What can hang from each mark:
k_206: k_496
k_496: k_587 k_643
k_124: k_115 k_643
k_574: k_124 k_221 k_496 k_970
k_970: k_115
k_115: k_124 k_221 k_496
k_643: k_221 k_970

Each row was made from one small tree. The marks that hang from a mark follow it in brackets, in the order of their numbers. Every link used is in the known rows. Write each row's tree.
Known rows:
k_115(k_124 k_221 k_496): -1.57 -2.08 -0.18 -0.86 -1.15 +1.41 +2.27 +0.32 -1.06 +1.20 -0.29 +0.74
 -1.50 +1.90 -2.64 -3.65 -1.98 -3.31 -0.93 +1.44 -1.79 +0.34 +0.57 -0.48
k_124(k_115(k_496(k_587 k_643))): +1.14 -0.23 -1.86 +1.66 -0.84 +3.93 +0.85 -2.27 -1.35 +0.07 -0.82 -1.57
 -1.17 -2.25 -3.93 -0.40 -1.91 -1.25 +0.39 -0.04 -0.49 +1.35 -0.08 -1.04
k_574(k_124(k_115) k_221 k_496): -0.21 -2.92 -2.18 -1.26 +3.80 +1.39 +0.51 +0.32 -1.32 -0.84 -1.75 +1.24
 +0.10 +1.90 +2.15 -0.20 -2.77 +0.71 -2.71 -2.35 +1.38 -1.88 +0.91 +0.00
k_496(k_643(k_221 k_970(k_115))): +3.97 +1.01 -1.62 +0.34 +0.60 -2.53 +1.41 -2.15 -2.20 +0.34 -1.11 +0.88
 +0.95 -0.30 +1.18 +0.15 -1.99 -0.25 +0.00 -4.06 +0.47 +0.77 -2.23 +3.95
k_115(k_124 k_496): -1.23 -1.24 -0.31 +0.05 -0.51 +1.69 +2.76 +0.48 -0.97 +1.79 +0.18 +0.21
 -0.68 +2.17 -1.37 -1.46 -1.71 -1.53 -0.68 +2.41 +0.88 -0.87 +2.40 -1.40
k_206(k_496(k_587 k_643(k_221 k_970))): +2.60 -1.88 -3.02 +1.01 -0.37 +2.03 -4.19 -2.93 -2.29 -3.08 -0.36 -1.00
 -1.22 -0.40 -0.72 +2.08 -0.69 +0.39 -0.27 -3.60 -1.51 +2.67 -1.98 +2.21
k_643(k_970(k_115(k_221 k_496(k_587)))): +1.48 -0.13 -1.68 +0.67 +0.13 -0.49 +1.16 -0.85 -0.94 +2.04 -0.39 +1.85
 -2.32 +1.63 -1.37 -3.14 -3.02 -2.29 -2.20 -1.49 -4.30 +2.46 -1.61 +1.89
k_970(k_115(k_124 k_496(k_643(k_221)))): +1.76 -0.88 -2.57 -0.03 -1.41 -0.14 +4.48 -1.80 -2.97 +1.56 -0.75 +1.06
 +0.11 +0.47 -2.28 -2.19 -3.79 -2.63 -0.36 +0.38 +3.52 +0.10 +0.61 +1.92
k_206(k_496(k_587 k_643(k_221 k_970(k_115)))): +3.91 -1.22 -3.53 +0.97 -0.96 +1.09 -1.39 -3.68 -2.59 -1.80 -0.77 +0.90
 -1.32 -0.63 -0.49 +1.10 -2.10 -0.01 -0.81 -4.35 -0.50 +2.96 -1.59 +3.37
k_574(k_124(k_643) k_221 k_496 k_970(k_115)): -0.33 -2.40 -3.35 -2.64 +4.80 -2.73 +1.90 +1.23 -3.64 +1.09 -3.36 +2.99
 -0.64 +1.21 +6.90 +0.07 -3.69 +1.54 -4.92 -1.62 +4.00 -0.09 +0.08 +0.77
k_574(k_124(k_643) k_221): -1.49 -1.86 -0.83 -1.89 +1.84 -1.17 -0.38 -0.04 -2.30 +0.11 -2.26 +0.04
 +1.18 -1.02 +5.45 +0.29 -0.12 -0.10 -0.97 -0.73 +3.26 -0.99 -1.71 +0.49
k_496(k_643): +0.24 -0.06 -0.03 +0.63 -1.10 -0.19 -0.36 -1.24 -1.69 -1.02 -0.78 +0.13
 -0.34 -1.44 -1.02 +0.37 -0.07 -0.52 +1.69 -0.68 +1.45 -0.14 -1.10 +1.01
k_206(k_496(k_587 k_643)): +0.66 -1.79 -1.78 +1.49 -2.56 +3.80 -2.98 -2.91 -2.35 -3.19 -0.64 +0.30
 -2.76 -1.19 -2.90 +1.40 -0.22 +0.04 +0.56 -1.22 +0.92 +2.17 -0.85 +0.71
k_574(k_221 k_496(k_587 k_643) k_970): +0.21 -2.65 -3.14 -1.39 +3.67 +1.10 -3.55 +0.47 -4.10 -0.53 -1.98 +0.79
 -1.99 +0.64 +1.03 +1.02 -3.34 +0.87 -2.06 -1.32 +0.97 +1.35 -1.71 +1.55
k_643(k_221 k_970(k_115(k_124 k_496))): +2.28 -0.64 -1.92 -0.21 +1.27 -0.90 +3.93 -0.55 -1.49 +2.82 +0.22 +1.06
 +0.73 +3.30 +1.24 -1.94 -3.36 -1.36 -2.63 -0.73 -0.26 +0.01 +1.16 +1.43
k_124(k_115): +0.88 -0.72 +0.27 +0.36 +0.99 +1.71 +1.85 -0.67 +0.76 -0.57 -0.16 -0.42
 +0.67 -1.65 -0.36 -0.11 -0.15 +0.04 -0.64 -1.63 -1.06 +0.51 +0.92 -1.26
k_643(k_221 k_970(k_115(k_124 k_496(k_587)))): +2.47 -0.84 -3.10 +0.55 +0.88 +1.30 +2.51 -0.74 -2.52 +2.82 +1.08 -0.30
 -0.11 +3.57 +0.24 -0.77 -3.74 -2.16 -2.19 -1.02 -0.50 +0.96 +0.79 +1.08
k_643(k_221): +1.32 -0.22 -1.49 -1.25 +0.40 -0.99 -0.69 +0.03 +0.05 -0.19 +0.11 -0.82
 +1.43 -0.40 -0.17 -0.35 -0.63 -0.71 +0.26 -0.68 -0.22 +0.26 -0.56 +1.10
k_115(k_124 k_496(k_643(k_221 k_970))): +1.32 -1.55 -1.87 -0.11 +0.25 +0.28 +1.38 -0.83 -2.66 +0.90 -0.51 -0.98
 +0.56 +1.38 +0.02 -0.31 -2.51 -1.57 +0.11 -0.60 -0.25 -0.29 -0.78 +1.62
k_970(k_115(k_124 k_221 k_496)): -0.29 -1.69 -0.92 -0.47 -2.13 +0.36 +5.17 -0.74 -1.16 +2.24 -0.58 +2.76
 -1.73 +2.09 -2.62 -4.66 -3.51 -3.76 -1.76 +0.53 +0.30 +0.53 +0.61 +0.42
k_115(k_124(k_643(k_970)) k_221 k_496): -1.04 -2.98 +1.84 -0.35 +0.25 +0.30 +1.67 -0.01 -1.01 +1.70 -0.68 -0.57
 -0.79 +0.44 +1.40 -1.99 -0.42 -2.76 -1.29 +1.00 -2.66 +1.46 -0.80 -0.99

Write each row's tree:
+1.42 -1.61 -0.17 +0.58 -0.69 -0.12 +3.69 -1.95 -3.28 +0.16 -0.72 +3.22
 -0.86 +1.44 -0.50 -1.67 -2.55 -2.32 -0.62 -3.83 +0.77 +1.28 -2.49 +3.10 | k_496(k_643(k_970(k_115(k_124 k_221))))
+1.40 -3.07 -2.94 -0.15 +4.29 +2.10 -2.06 -0.81 -1.51 -1.34 +0.17 -3.02
 +0.00 +1.18 +2.91 +2.16 -0.89 +0.01 -2.64 -3.41 -0.57 +1.32 +0.43 -0.96 | k_574(k_124(k_115 k_643(k_221 k_970)) k_496(k_587))
+2.84 +0.00 -0.15 -0.41 +1.70 -3.13 +0.98 -1.27 -0.48 +0.78 -0.74 -0.74
 +1.71 -1.46 +4.44 +0.47 -0.13 -0.26 -1.50 -1.72 -0.20 +1.66 -1.53 +1.97 | k_124(k_643(k_221 k_970(k_115)))
+1.80 -0.54 -3.09 -0.14 -0.75 +1.22 -2.98 -1.95 -2.23 -1.06 +0.31 -1.93
 -0.16 -1.53 -2.58 +0.82 -0.59 -1.59 +1.87 -1.71 +1.11 +1.53 -1.89 +2.11 | k_496(k_587 k_643(k_221))
-0.42 -2.50 -1.80 +0.13 +2.17 +2.00 +0.95 -1.13 -1.31 +0.33 -1.33 -1.66
 -1.05 -0.93 +1.88 -1.40 -1.70 -2.19 -1.96 -2.24 -3.34 +1.89 -1.20 -1.22 | k_574(k_124(k_115(k_221 k_496(k_587)) k_643(k_970)))
-0.15 -3.07 -0.02 -0.52 +3.42 +0.66 +0.21 -0.60 -0.48 -1.52 -1.31 +0.04
 -0.92 +0.73 +2.57 -0.80 -0.79 -0.38 -2.88 -3.80 -1.84 +0.83 -0.63 -0.59 | k_574(k_124(k_115(k_221) k_643(k_970)) k_496)
-0.18 -2.16 -1.29 -1.17 +2.29 +1.99 -4.24 +0.38 -1.49 +0.02 -0.10 -0.13
 -1.60 +2.01 -0.14 +0.50 -1.43 -0.10 -1.90 +0.40 -0.25 +1.20 -0.19 +0.47 | k_574(k_221 k_496(k_587))
-0.23 -2.04 +0.30 +0.32 -0.41 +0.75 +1.93 -1.07 -2.85 +0.50 -1.17 +0.97
 -1.37 +1.41 -1.23 -2.23 -2.46 -2.71 -0.10 -1.09 -2.09 +0.42 -1.65 +1.60 | k_115(k_124 k_221 k_496(k_643(k_970)))
-0.78 -3.41 +1.72 -0.66 +0.60 +0.60 +0.51 -0.25 -1.54 +0.43 +0.33 -0.53
 -0.29 +0.51 +2.68 -0.46 +1.03 -2.23 -0.98 -0.85 -1.65 +1.68 -2.17 +0.02 | k_115(k_124(k_643(k_970)) k_221)
+0.43 -0.77 -4.93 -0.04 +2.23 +0.34 +4.70 +0.05 -2.96 +0.12 -2.87 +1.18
 -0.48 -1.02 +1.32 -0.68 -5.00 +0.70 -1.55 -2.45 +1.38 -1.71 +0.55 -0.86 | k_574(k_124(k_115(k_496(k_643))) k_970)
+1.08 -1.61 -1.60 -0.41 +0.86 +2.31 -0.56 -0.98 +0.33 +0.73 -0.09 -4.18
 +0.24 -3.84 -1.33 -0.48 -0.83 -1.96 -0.78 +1.52 -1.28 +2.71 +0.59 -1.79 | k_124(k_115(k_496(k_587)) k_643(k_221))
+0.10 -1.49 -0.83 +0.19 -2.50 +0.50 +5.01 -2.04 -2.89 +1.02 -1.58 +3.11
 -1.76 +0.82 -3.94 -4.16 -3.65 -4.07 -0.26 -0.06 +1.87 +0.86 -0.66 +2.01 | k_970(k_115(k_124 k_221 k_496(k_643)))
+1.68 -1.30 -3.62 +0.33 -1.98 +1.86 +2.65 -2.35 -3.78 +1.31 +0.06 -0.02
 -0.91 +0.89 -3.56 -1.71 -3.61 -3.21 +0.29 -0.14 +3.36 +1.29 +0.13 +1.71 | k_970(k_115(k_124 k_496(k_587 k_643(k_221))))
+0.63 -2.15 -2.11 -0.96 +1.72 +0.46 +1.54 -0.93 -0.60 -1.00 -1.19 -2.32
 +2.12 -2.58 +2.75 +0.10 -0.51 -0.56 -0.62 -2.00 +2.43 -0.04 +0.00 -0.52 | k_574(k_124(k_115 k_643(k_221)))
-1.52 -2.99 -1.26 -0.43 -1.02 +3.38 +0.64 -0.02 -1.89 +1.16 +0.73 -0.05
 -2.27 +2.29 -3.37 -2.74 -2.00 -3.99 -0.54 +0.97 -1.70 +1.60 +0.07 -0.59 | k_115(k_124 k_221 k_496(k_587))
+2.72 +0.95 -2.47 +0.06 -1.32 -1.89 +2.51 -1.72 -1.79 +1.03 -1.76 +1.07
 -0.17 -1.83 -2.26 -2.12 -3.25 -1.86 +0.14 +0.03 +2.02 +0.44 -0.31 +2.89 | k_970(k_115(k_496(k_643(k_221))))
+3.16 -2.97 -3.74 +1.17 -1.01 +3.23 +0.22 -3.44 -3.84 -1.70 +0.04 +1.10
 -1.49 +1.50 -0.81 +1.44 -2.57 -0.92 -1.51 -4.08 +1.77 +2.44 -0.55 +2.65 | k_206(k_496(k_587 k_643(k_221 k_970(k_115(k_124)))))
+1.64 -3.81 -1.59 +1.61 -2.20 +3.47 +0.94 -3.62 -3.93 -1.94 -0.40 +2.97
 -3.41 +1.82 -1.98 -0.58 -2.25 -2.38 -1.56 -4.54 +0.11 +3.40 -1.91 +2.41 | k_206(k_496(k_587 k_643(k_970(k_115(k_124 k_221)))))
+0.88 -2.49 -2.00 -0.32 -0.61 +1.64 +2.20 -1.17 -2.13 +2.60 +0.46 -1.62
 -0.53 +0.32 -0.68 -1.65 -1.58 -3.29 -1.37 +2.00 +3.05 +2.23 +0.99 -0.41 | k_970(k_115(k_124(k_643(k_221)) k_496(k_587)))
+0.70 -1.38 -0.53 -0.97 -0.29 -0.29 +3.63 -0.86 -1.16 +2.89 -0.19 -0.48
 +0.71 -0.80 +0.42 -2.11 -1.89 -2.64 -1.42 +2.26 +2.63 +0.66 +1.54 +0.17 | k_970(k_115(k_124(k_643(k_221)) k_496))
+1.40 -0.74 +0.52 +0.85 +0.57 +0.68 +2.25 -1.81 -0.67 -0.46 -2.17 +0.37
 -0.73 -2.18 -2.04 -2.25 -2.35 -1.50 -0.22 -2.33 -4.67 +0.87 -1.94 +1.00 | k_124(k_115(k_221 k_496(k_643(k_970))))
+1.53 -1.57 +0.11 -0.91 +1.27 +0.90 +0.04 -0.93 +0.66 -0.82 -0.33 -2.84
 +2.03 -4.20 +1.20 +0.14 +0.32 -0.72 -0.23 -0.47 +0.11 +1.15 +0.21 -0.83 | k_124(k_115 k_643(k_221))
-0.47 -3.08 +1.53 -0.79 -1.35 +0.36 +3.30 -1.02 -1.66 +0.78 -0.37 +1.38
 -0.80 -0.33 +0.08 -2.79 -0.20 -3.51 -1.30 -0.27 +2.23 +1.72 -0.82 +0.33 | k_970(k_115(k_124(k_643) k_221))
-0.56 -0.92 -1.22 -0.34 -1.05 +1.59 -1.29 -0.11 -0.58 +1.00 -0.06 -0.16
 -2.43 +0.06 -3.50 -2.82 -1.73 -3.01 -0.56 +1.01 -3.36 +2.17 -0.90 -0.09 | k_115(k_221 k_496(k_587))
+1.94 -1.91 -3.27 +0.19 -2.17 +2.93 -3.90 -2.71 -1.98 -3.51 -0.49 -1.03
 -1.73 -1.73 -3.49 +1.14 -0.76 -0.54 +1.13 -1.59 +1.08 +2.35 -1.24 +1.61 | k_206(k_496(k_587 k_643(k_221)))
+1.22 -1.64 +0.39 -0.49 +2.93 -1.06 -2.76 -0.50 -2.46 -0.23 -1.76 +0.71
 -0.84 +0.82 +1.98 +1.04 -1.31 +1.29 -1.63 -2.09 -0.34 -0.01 -1.76 +2.52 | k_574(k_221 k_496(k_643(k_970)))
+3.83 -0.62 -2.20 +0.61 -0.54 -0.98 +0.04 -3.43 -1.73 -2.15 -1.75 +2.09
 -0.47 -0.66 +0.15 +0.85 -2.09 +0.87 -1.33 -3.86 +0.18 +1.48 -1.20 +3.69 | k_206(k_496(k_643(k_221 k_970(k_115))))
+2.80 -0.03 -1.69 +0.16 +1.30 -1.25 +0.12 -1.02 -0.89 +2.36 -0.06 -1.53
 -0.20 -1.00 +2.13 -0.31 -1.33 -1.29 -2.46 +0.28 -1.54 +2.70 -0.61 +1.37 | k_124(k_643(k_221 k_970(k_115(k_496(k_587)))))
